Each row comes from the steps of one path. Every step used is in the known rows, and no mark comes twice. Write the path behind each row, first mark first.
Known rows:
x > e: [-2.89 -3.99 -0.45  0.68 -1.04  2.93 -1.56 -0.93 -0.55 -2.42 -0.06  1.25
 -0.64  3.15 -2.06  2.76  0.63  0.91  0.35  0.26 -0.82  0.97 -1.11  1.22
  0.60  1.33 -0.84]
p > v: [-2.59  2.25  1.97  1.62 -1.63  3.02 -2.40  1.76  2.13  2.31  1.29  0.07
  1.20  1.29 -0.77  1.62 -0.23 -2.70 -4.60  0.78  1.72 -0.10 -0.86  2.41
  0.05  0.96  0.73]
x > v > r > b: [-4.48 -3.48  4.38 -0.97  0.08  2.76 -1.40  1.22 -0.63 -3.26  2.33  2.01
 -3.80  1.23 -0.35  1.44  1.72 -2.02 -0.20 -2.26  0.15 -2.47 -1.49  0.22
  2.40 -0.57 -0.52]
b > d > e: [-2.78  0.61 -1.08  0.22 -1.01  0.65 -2.52 -2.17  3.74 -1.19  1.99 -1.96
  0.90  0.91  0.85  4.23 -0.69 -1.88 -0.10  0.28  1.10  2.45 -1.19  2.50
  1.54  1.00 -0.49]
p > b: [-3.54  0.15 -0.90  3.50 -2.33  1.34 -1.39 -1.88 -0.35 -4.39 -1.10  0.58
 -1.77  1.44 -1.15 -0.64  1.26 -1.50 -3.75 -1.11 -0.06  2.53 -1.40  2.66
  1.42  0.78 -0.67]
p > v > r > b > d: [-3.18 -0.87  2.38 -0.47  0.90  2.30 -3.94  0.76  3.38  3.16  2.27 -3.89
 -0.18  0.20  1.38  4.63 -1.00 -4.60 -3.49 -1.17  2.43 -3.41  0.96  0.89
  1.53 -0.77 -0.95]
x > v: [-4.14 -1.31  3.01  0.75 -0.38  1.53 -1.58  0.96 -0.55 -4.16  1.05  2.76
 -1.12  2.05 -1.43 -0.05  1.80 -2.04 -0.52  0.26  0.65  1.39 -2.28  1.80
  1.40  0.84  0.99]
p > v > r > b: [-3.00 -0.39  3.40  0.04 -1.03  4.55 -1.89  2.25  1.38  3.42  2.56 -0.96
 -1.60  0.50  0.12  3.25 -0.25 -3.02 -4.19 -1.82  1.24 -3.46 -0.13  0.89
  0.88 -0.41 -0.74]
x > v > p > b > d: [-4.88 -0.46  1.32  2.24  1.46 -3.36 -3.56 -1.05  0.60 -8.64  1.03  0.84
 -0.76  1.63 -0.02 -0.06  1.20 -4.40 -5.09  1.10  2.54  4.86 -2.33  2.98
  3.11  0.75 -0.11]
r > b: [-2.46 -5.37  1.27  2.02 -1.86  1.43  0.61  2.18  0.01 -0.12  2.15  1.56
 -0.84  0.48 -0.88  0.50 -0.95 -1.03 -0.34 -1.79  0.33  1.36  0.47  1.40
  1.76  0.41  0.32]
x > b > d > e > p > v: [-2.18  9.06  1.22  2.37 -2.37  1.51 -3.88 -1.53  5.63  7.35  1.60 -3.33
  1.04  1.97  1.06  8.61 -2.22 -6.27 -3.01  0.29  1.96 -1.05 -2.39  5.65
 -0.17 -0.62  0.34]
p > v > r > b > d > e > x: [-2.21  1.49  4.52 -1.20 -0.07  2.08 -2.85  2.22  5.52  6.67  4.75 -3.51
 -0.86 -0.48  1.16  6.49 -0.22 -5.73 -1.17  0.94  2.73 -1.76 -0.58  1.38
  1.96 -1.25 -1.58]
x > b > d > e > r: [-3.69  2.00  0.40  0.51 -2.94 -0.45 -2.07 -2.05  2.84 -1.57  0.16 -1.13
  0.96 -0.58  1.49  2.78 -1.04  0.64  0.29 -1.65  1.42  1.28 -1.35  2.25
  2.15  0.47 -0.82]
x > b: [-3.72  0.70  0.91  2.29 -3.14  0.67  0.17  0.95  0.08  0.13  0.84  0.64
 -0.97  1.45 -1.51 -0.10  0.72 -1.74 -1.48 -1.95 -0.30  0.94 -1.42  3.37
  1.69  1.18  0.08]
v > p > b > d: [-3.89 -0.40 -1.04  3.14  0.59 -2.93 -2.33 -1.27  1.15 -5.06  1.36 -1.03
 -0.51  0.70  0.28 -0.44  0.02 -3.77 -5.54  0.26  2.23  6.04 -0.45  3.51
  2.60  1.00 -0.33]
r > b > d > e > p: [-1.33 -0.92 -0.03  2.32 -0.77  0.62 -2.09 -0.98  3.22  3.68  2.25 -1.92
 -0.97  0.75  1.25  7.31 -3.03 -4.23  1.72 -0.38  1.08  1.31 -0.33  3.30
  1.28 -0.89  0.27]
e > p: [-2.32  0.63  1.01  3.45 -0.65  2.24 -1.34  1.51 -0.54  3.11  0.47  0.13
 -2.96  1.71 -1.00  2.14 -0.13 -3.28  0.32  0.91  0.12  1.73 -1.08  3.59
 -0.10 -0.36  1.45]
b > d > e > r: [-2.97  0.19  0.23  0.26 -0.96  0.40 -2.93 -1.59  2.42 -2.69  0.29 -1.40
  0.78 -0.97  1.71  2.04 -1.04  1.36  0.70  0.70  1.99  2.88 -0.78  0.97
  1.44  0.67 -0.46]

Write each row's path:
[-1.99 -3.49  1.66  1.05 -3.81  2.18 -0.41  0.94  0.74 -1.55  1.81  2.25
 -0.73 -1.31  0.83  2.44 -1.47  3.02  0.73 -1.56  0.76  1.89 -0.65  0.15
  1.68  0.60 -0.41] : d > e > r > b
[-1.37  6.60  0.94  1.92 -0.45  2.74 -4.53 -1.39  5.27  6.40  1.95 -3.34
  0.77  1.50  1.49  8.39 -2.31 -5.62 -2.20  2.08  2.28 -0.05 -1.60  4.21
 -0.47 -0.51  0.92] : b > d > e > p > v
[-3.45  0.54  4.37 -0.47  0.44 -1.25 -2.39  1.16  3.49 -1.65  3.11  0.63
 -0.29  1.16 -0.10  3.26  1.82 -4.60  2.64  2.98  2.07  2.66 -2.66  2.22
  2.51 -0.26  0.49] : b > d > e > x > v
[-2.90 -6.19  1.84  1.27 -0.01 -0.79 -1.96  0.69  0.14 -2.21 -0.15 -0.63
  1.11 -1.38  1.15  0.82 -1.96  0.39  1.08 -1.51  2.32  2.15  1.67 -0.19
  2.51 -0.07  0.09] : e > r > b > d
[-2.52 -0.02  1.99  0.17 -0.22 -0.76 -1.36  1.37  3.95  1.91  3.42 -1.62
 -0.36  0.32  0.14  3.32  0.70 -4.06  2.04  2.46  2.00  3.71 -1.11  2.41
  2.01  0.11 -0.23] : b > d > e > x
[-2.29 -3.26 -0.52  0.57 -1.46 -0.13 -1.16 -1.05  3.87 -0.41  2.74 -1.14
  1.03  0.14  1.00  5.24 -2.04 -1.85  0.79 -0.99  1.33  1.81 -0.07  1.83
  2.36  0.65 -0.63] : r > b > d > e
[-4.44 -4.42  6.58 -1.17  2.50 -0.80 -1.73  3.11  1.00  0.06  3.50 -0.64
 -3.37  0.48 -0.04  2.07  2.15 -6.04  2.40  0.38  1.95 -1.15 -0.48  0.14
  3.60 -1.78 -0.48] : e > x > v > r > b > d
[-1.89 -3.32  2.38  0.64 -1.01 -1.38 -0.06  2.15  3.92  2.62  4.17 -1.30
 -0.02 -0.25  0.08  4.85 -0.74 -3.67  2.75  0.58  1.99  3.18 -0.16  1.66
  2.76 -0.30 -0.18] : r > b > d > e > x
[-2.60  2.12 -1.24  4.62  0.41 -0.24 -3.97 -3.49  1.02 -0.91 -1.92 -3.07
 -2.13  1.56  0.37  2.89 -0.64 -5.47 -1.59  0.05  1.06  2.66 -0.88  4.23
  1.10 -1.24  0.20] : e > p > b > d
[-1.57  3.14 -0.08  2.65 -2.39  3.29 -1.78 -0.24  1.50  3.40  1.79  0.09
 -2.63  1.24  0.01  4.97 -0.68 -2.49  0.82  1.03 -0.23  1.79 -2.36  4.27
 -0.10 -0.06  0.88] : d > e > p
[-3.54  2.80 -0.87  0.72 -2.59 -0.92 -1.36 -2.04  4.06  0.22  1.80 -2.09
  1.37  1.23  0.66  4.21 -0.65 -2.27 -0.47 -1.63  0.72  1.15 -1.75  3.78
  2.29  0.70 -0.75] : x > b > d > e
[-3.57  3.37  2.47 -0.31 -0.64  4.93 -3.79  1.27  1.64  2.81  1.61 -1.82
 -1.90  1.02  0.00  1.82  1.31 -2.82 -4.60 -0.14  1.13 -3.30 -1.12  1.56
  0.10  0.00 -0.58] : p > v > r
[-2.30  0.02  0.74  0.45  0.19  2.47 -2.69 -1.56  2.77  4.08  2.48 -3.61
 -3.51  0.29  2.11  7.58 -1.38 -4.56  1.96 -1.09  0.51 -1.77 -0.65  2.42
  1.61 -1.75 -0.79] : v > r > b > d > e > p
[-2.36  1.71  3.21  1.41  1.47  2.70 -4.46  0.86  2.77  7.14  1.59 -4.68
 -1.76  0.60  1.50  6.52 -1.82 -6.93 -2.08 -0.90  2.28 -3.87  0.53  2.26
  0.52 -2.10 -0.05] : e > p > v > r > b > d
[-3.50 -0.65 -0.65  3.62 -1.50 -0.73 -0.55  0.69 -0.77 -5.04  1.56  1.73
 -2.27  0.80 -0.98 -1.81  0.96 -2.62 -6.27  0.23  0.95  5.60 -1.40  3.69
  2.08  1.51 -0.29] : v > p > b
[-2.99 -3.57  5.51 -0.09  0.58 -3.62 -0.25  4.40  2.93 -1.34  6.53  2.38
 -0.62  0.51  0.29  3.73  0.20 -5.29  0.68  2.73  3.05  5.35 -1.60  2.19
  3.65  0.28  0.70] : r > b > d > e > x > v > p
[-1.83  2.95 -0.70  1.97 -0.05  0.94 -3.49 -1.98  3.47  2.88  1.35 -2.58
 -1.01  1.34  0.94  6.06 -1.56 -4.16  1.60  1.13  1.03  1.96 -1.43  3.97
  0.59 -0.36  0.75] : b > d > e > p
[-3.72 -4.41  0.79 -0.39  1.36  1.12 -2.49 -0.11  1.41  0.31  1.75 -3.01
 -2.10  0.01  0.99  2.43 -0.17 -2.95  0.04 -2.23  1.00 -1.09  1.13  0.64
  2.76 -0.69 -1.29] : v > r > b > d
[-4.13  1.94  0.42  1.35 -0.38 -2.23 -3.54 -3.07  2.59 -8.15  2.49  1.24
 -0.72  1.75  1.01  2.77  0.80 -3.51 -4.78  1.28  2.14  4.99 -3.44  3.84
  3.20  1.19 -0.68] : x > v > p > b > d > e
[-4.46  1.46  4.97 -2.51  1.69  0.72 -3.40  0.67  2.90 -0.85  3.24 -1.27
 -3.01  1.04  0.51  3.79  3.09 -4.87  2.09  2.02  1.53 -0.46 -2.90  1.41
  2.69 -1.02 -0.84] : b > d > e > x > v > r
[-2.69 -3.38  5.18 -0.27  0.11 -1.48 -0.88  2.18  3.17 -1.06  4.13  1.40
 -0.19  0.52 -0.09  4.92  0.27 -4.41  3.10  1.42  2.08  2.16 -1.56  1.40
  3.15 -0.49  0.26] : r > b > d > e > x > v
[-1.22  4.21  2.65  1.06 -2.17  6.13 -3.09  0.84  3.26  7.51  3.33 -1.60
 -3.37  0.70  1.11  8.33 -1.46 -4.26 -2.49 -0.81  0.65 -3.82 -1.78  2.85
 -0.21 -1.45 -0.38] : d > e > p > v > r > b
[-1.99  1.82  3.65  2.01 -0.61  5.18 -3.13  2.32  1.05  7.33  2.08 -1.54
 -3.55  0.81  0.25  5.56 -1.08 -5.35 -2.83 -0.98  1.09 -4.08 -0.46  2.49
 -0.16 -1.80  0.25] : e > p > v > r > b
[-1.15  6.90  1.44  2.56 -2.73  4.44 -3.01  0.32  3.79  6.20  2.20 -0.62
 -0.61  1.68  0.36  6.56 -1.46 -3.99 -2.80  1.65  1.05 -0.17 -2.60  4.38
 -1.34 -0.13  0.90] : d > e > p > v
[-1.76  4.85 -1.49  4.60 -3.22  2.83 -2.21 -3.46  1.45 -0.30 -0.25  0.03
 -3.77  1.55  0.01  3.92 -0.19 -2.93 -2.38 -0.02 -0.57  2.51 -3.26  4.71
  0.25 -0.47 -0.50] : d > e > p > b
